Each row comes from the steps of one walk. Every step used is in the known rows, and no mark comes twice. Write the walk behind each row, first mark first.
Known rows
noke, dokalem: -1.021 -0.265 -1.063 -0.500  1.859  6.066 -0.220 -1.895  0.668 -1.119 -1.210 -1.631 -0.512 -1.666 -1.304 -0.731 -1.951  1.434  2.220 -0.287  0.757  1.042
dokalem, noke: -0.590  2.157  0.774 -0.924  0.835  4.329 -1.701 -0.808 -0.963 -1.112 -1.182 -1.173 -2.279  2.702 -2.584 -0.669 -3.283 -0.712  0.361 -0.633 -1.812  1.328
gezo, tefavi, noke: -2.859  0.226 -0.807  0.305  1.676  4.063 -2.915  1.456 -1.698 -0.908 -1.102 -1.382 -0.616  1.725 -3.268 -0.799 -1.115 -1.550  0.123 -1.655 -0.380 -1.052
tefavi, noke: -1.865  0.881 -0.132  0.322  1.000  3.810 -2.110 -0.884 -0.093 -0.501 -0.759 -0.518 -0.175 -0.435 -1.630  0.230 -0.391 -1.558  0.583 -0.981  0.442 -1.495
dokalem, noke, zodomo: -1.443  1.443  1.206 -0.383  0.555  5.574 -1.897 -1.086 -1.008 -2.510 -1.274 -1.011 -2.957  3.280 -2.937 -0.281 -3.643 -1.479  1.039 -0.584 -1.593  1.382
noke, dokalem, gezo: -0.749 -0.696 -1.317 -2.258  2.161  5.453  0.195 -1.965 -0.395 -0.216 -1.162 -2.554 -2.251 -0.110 -2.256 -0.336 -2.916  0.992  1.350 -1.031  0.440  1.031
zodomo, gezo: -2.110  0.160 -0.464  0.727  1.534  5.278 -1.834  0.105 -0.310  0.333 -0.493 -1.982  0.416 -0.617 -2.860  0.932 -0.984 -0.016  0.748 -0.153  0.312 -0.442
buzi, gezo, tefavi, noke, sofuf: -2.106 -0.332 -2.113 -0.338  3.668  5.537 -3.664  1.447 -1.164 -0.359 -0.855 -1.412 -2.178  2.966 -3.519 -2.600 -2.049 -0.920  0.240 -4.169  0.060 -1.017
zodomo, noke, tefavi: -1.888 -0.267  1.116  1.024  1.409  4.982 -3.907  1.596 -0.723 -1.848 -0.666 -2.001 -1.475  1.441 -2.922  1.740 -0.912 -2.084  0.476 -0.699 -0.770 -0.764
dokalem, gezo: -1.265  0.680  0.286 -1.896  0.705  4.084 -0.631 -0.715 -1.038 -0.004 -0.808 -1.914 -1.989  2.900 -2.611  0.285 -3.005  0.206 -0.216 -0.911 -0.660  0.561
sofuf, noke, zodomo: -1.654  0.981  1.441  0.896 -0.879  6.811 -2.189 -0.972  0.382 -2.706 -1.182 -0.602 -0.294  2.792 -2.557 -0.207 -2.370 -1.812  2.321 -0.302 -0.420 -0.651
tefavi, gezo, zodomo, noke: -1.611 -1.178 -0.989  0.380  2.218  5.077 -2.023  2.217 -2.529 -1.541 -0.053 -0.641 -0.548 -0.668 -2.415  1.024 -0.488 -2.153  0.985 -0.648  0.525 -1.316
tefavi, gezo, dokalem, noke: -0.919 -0.666 -2.189 -1.168  2.035  4.959 -0.352 -1.087 -0.706 -0.628 -0.322 -1.678 -1.953 -0.431 -3.905 -0.215 -1.121 -1.018  1.079 -1.083 -0.366 -0.017
noke, tefavi, gezo: -2.431 -0.006  0.664  0.698  1.610  5.584 -2.033  1.210  0.245 -2.849 -0.356 -1.239 -0.664  1.167 -4.455  0.799 -0.021 -1.839  0.078 -0.741 -0.327 -1.615
tefavi, gezo, zodomo: -1.851 -0.477 -0.676 -0.106  1.735  5.356 -0.940  1.368 -1.806 -1.810 -0.291 -0.365  0.044 -0.288 -2.363  0.141 -0.693 -1.176  0.792 -0.372  0.471 -0.955
tefavi, gezo: -1.665  0.450 -1.024  0.603  1.469  4.724 -0.576  0.432 -0.188 -1.243 -0.094 -0.332  0.180 -0.571 -2.766  0.105 -0.417 -0.412  0.694 -0.336  0.723 -1.141
zodomo, noke, sofuf, gezo, dokalem: -1.413 -0.833 -1.421 -0.747  2.874  5.307 -3.228 -0.487 -0.277 -0.680 -0.093 -1.810 -3.390 -0.883 -3.330  0.327 -1.702 -0.730  0.605 -2.500 -0.034 -0.388
buzi, gezo, dokalem, noke: -0.497 -1.052 -2.104 -0.946  2.372  6.235 -1.363 -1.278 -0.486  0.307 -0.970 -2.377 -2.414  3.172 -2.397 -2.147 -3.194  0.020  1.947 -2.883 -0.858  0.939
zodomo, gezo, dokalem: -2.025 -1.526 -1.701 -0.280  1.839  5.762 -1.217 -1.384 -0.027  0.969 -0.510 -3.047 -0.248 -1.704 -3.206  0.931 -0.818  0.278  1.431 -0.446  0.208  0.075
zodomo, noke: -1.254  0.238  0.143  1.027  1.175  4.374 -2.809  0.671 -1.013 -0.557 -0.480 -1.365 -0.872  0.310 -1.373  1.226 -1.494 -0.785  1.056 -0.302 -0.165 -0.031
buzi, gezo, tefavi, noke: -2.197 -0.771 -2.037  0.789  2.794  5.512 -2.951  1.974 -1.456 -0.270 -0.898 -1.640 -0.854  3.676 -2.777 -2.348 -1.899 -1.218  1.009 -3.502  0.151 -1.396
sofuf, gezo, dokalem, noke: -1.563 -0.921 -1.587 -0.449  1.246  5.863 -0.425 -1.397 -0.224 -1.147 -0.506 -2.150 -2.199  1.860 -3.470 -1.350 -2.694 -0.866  1.678 -2.222 -0.623 -0.364
buzi, gezo, sofuf: -1.735  1.034 -2.126  0.082  2.905  5.796 -3.036 -0.510 -0.836  0.045 -0.784 -1.756 -1.625  2.509 -1.652 -1.874 -3.056  0.943  0.919 -3.549 -0.505  0.535

Write each row's walk
-1.373 -0.961 -1.590 -1.029  2.052  5.501 -1.568 -1.402 -0.785  0.994 -0.749 -3.357 -1.730 -0.505 -3.946  0.649 -1.705 -0.659  1.184 -0.844 -0.663  0.630
zodomo, gezo, dokalem, noke
-3.088 -0.448  0.322  1.300  0.963  6.782 -1.914 -0.379 -0.156 -1.672 -0.668 -1.630 -0.434  0.263 -2.921  1.187 -1.583 -0.835  1.609 -0.149  0.474 -0.290
noke, zodomo, gezo
-1.846 -1.882 -0.709  0.597  2.386  5.270 -3.137  1.337 -0.846 -1.443 -0.198 -2.468 -1.856 -0.129 -4.102  1.972  0.003 -2.554  0.897 -1.181 -0.263 -1.442
zodomo, noke, tefavi, gezo, dokalem
-1.259  1.948 -0.701 -2.576  1.232  4.239 -2.667 -1.407 -1.823  0.304 -1.097 -2.521 -3.174  3.355 -3.653  0.082 -3.718 -0.587 -0.427 -2.547 -1.554  0.482
dokalem, gezo, sofuf, noke
-1.568  0.081  1.287  0.108  0.477  6.526 -2.933  1.459 -0.681 -3.085 -0.867 -1.170 -0.340  2.692 -4.536  0.245 -0.736 -3.520  1.114 -0.937 -0.716 -2.288
sofuf, noke, tefavi, gezo, zodomo
-2.244 -1.450 -1.685  0.435  0.976  6.166 -0.138 -1.398  0.567 -1.109 -0.286 -1.899 -0.598  0.650 -2.624 -1.045 -1.775 -0.032  1.890 -1.810  0.335 -0.893
sofuf, gezo, dokalem
-2.969 -1.607 -1.182  0.455  1.590  5.681 -2.340 -1.522 -0.241 -0.552 -0.655 -1.860 -1.135 -1.583 -3.212  1.343 -0.023 -2.592  1.660 -1.337  1.023 -1.740
tefavi, noke, zodomo, gezo, dokalem
-1.574  2.849 -0.554 -0.571  1.010  5.038 -3.721 -1.618 -0.769 -0.682 -1.201 -1.576 -1.407  1.440 -2.627 -0.480 -2.705 -0.212  0.540 -1.997 -1.442  0.373
gezo, sofuf, noke
-3.035 -1.813 -0.707  0.533  1.219  7.147 -1.455 -1.524  0.060 -1.127 -0.695 -2.474 -1.014 -0.441 -3.247  1.159 -1.468 -0.585  2.109 -0.363  0.432  0.134
noke, zodomo, gezo, dokalem
-1.741 -1.260 -0.917 -1.078  2.290  5.884 -2.253 -0.871 -0.606  0.211 -0.885 -3.722 -2.211  0.242 -5.046  1.094 -1.338 -1.465  0.833 -1.068 -1.069  0.231
zodomo, gezo, dokalem, noke, tefavi
-2.826 -1.197 -1.752  1.150  2.621  6.315 -3.104  1.814 -1.478 -1.207 -0.972 -1.506 -1.263  3.940 -3.022 -2.138 -2.133 -1.766  1.440 -3.559  0.258 -1.352
buzi, gezo, tefavi, noke, zodomo
-2.215 -0.184 -0.651  0.786  2.819  4.732 -4.456  1.770 -1.587 -1.674 -0.260 -2.203 -2.332  0.207 -4.226  2.010 -0.414 -2.587 -0.020 -1.827 -0.612 -1.348
zodomo, noke, tefavi, gezo, sofuf
-2.479 -0.766 -0.096  0.683  0.918  6.317 -1.109  0.957 -1.338 -2.380 -0.396 -0.806 -0.129  1.974 -1.840 -1.061 -2.315 -1.083  1.358 -1.557  0.211 -1.280
sofuf, gezo, zodomo
-0.709 -0.090 -0.919 -1.895  1.114  5.036 -0.878 -2.644 -0.463 -0.176 -1.187 -2.441 -2.545  1.131 -2.719 -0.641 -2.740  0.008  1.281 -0.859 -1.604  1.918
gezo, dokalem, noke
-3.010 -0.531 -0.348  1.068  1.436  5.342 -2.673 -0.670 -0.413 -0.984 -0.602 -1.110 -0.734 -0.982 -2.929  1.322 -0.103 -2.820  1.298 -1.090  1.024 -2.130
tefavi, noke, zodomo, gezo
-0.535  0.420 -0.851 -3.258  2.208  5.052 -1.785 -3.208  0.066 -0.228 -1.188 -2.159 -4.093  0.282 -3.596 -0.888 -2.956  0.386  0.382 -1.627 -1.769  2.319
gezo, dokalem, noke, sofuf
-2.285 -0.159 -0.842 -1.879  1.723  3.500 -2.064  0.985 -2.565  0.107 -1.017 -2.373 -2.587  3.489 -4.119 -0.264 -2.424 -1.672 -0.769 -2.241 -0.781 -0.693
dokalem, gezo, tefavi, noke
-1.054 -1.119 -0.914 -0.611  3.407  6.447 -3.761  1.516 -1.978 -0.684 -0.612 -1.255 -2.292  2.317 -1.486 -1.216 -2.804 -0.862  1.091 -3.085  0.032  0.030
buzi, gezo, zodomo, noke, sofuf
-2.082 -1.331 -1.327 -0.002  1.076  6.687 -0.564 -1.597 -0.152 -2.062 -0.566 -2.026 -2.607  2.179 -3.681 -1.104 -2.952 -1.429  2.064 -2.291 -0.472 -0.404
sofuf, gezo, dokalem, noke, zodomo
-2.389 -1.354 -0.454 -0.102  1.869  5.910 -1.499  0.142  0.400 -2.249 -0.456 -2.084 -1.129  0.469 -4.738  0.757  0.076 -1.540  0.611 -0.969 -0.312 -1.165
noke, tefavi, gezo, dokalem
-3.335 -0.637 -1.526  1.303  1.695  5.088 -2.049  1.788 -1.289 -1.750 -0.419 -1.342 -0.679  2.389 -3.812 -1.538 -1.384 -2.152  0.691 -2.883  0.375 -2.695
sofuf, gezo, tefavi, noke
-1.269 -1.298 -1.431 -2.193  2.540  4.735 -1.347 -1.340 -1.490 -0.224 -1.187 -1.930 -2.206 -1.088 -2.109  0.131 -1.379 -1.807  1.140 -1.938  0.948 -0.901
tefavi, noke, dokalem, gezo, zodomo
-2.597  1.153 -1.619  0.067  2.650  4.998 -3.288 -0.627 -1.132  0.771 -0.621 -2.600 -0.928 -1.084 -3.288  1.012 -1.501  0.290  0.004 -1.539 -0.360  0.175
zodomo, gezo, sofuf
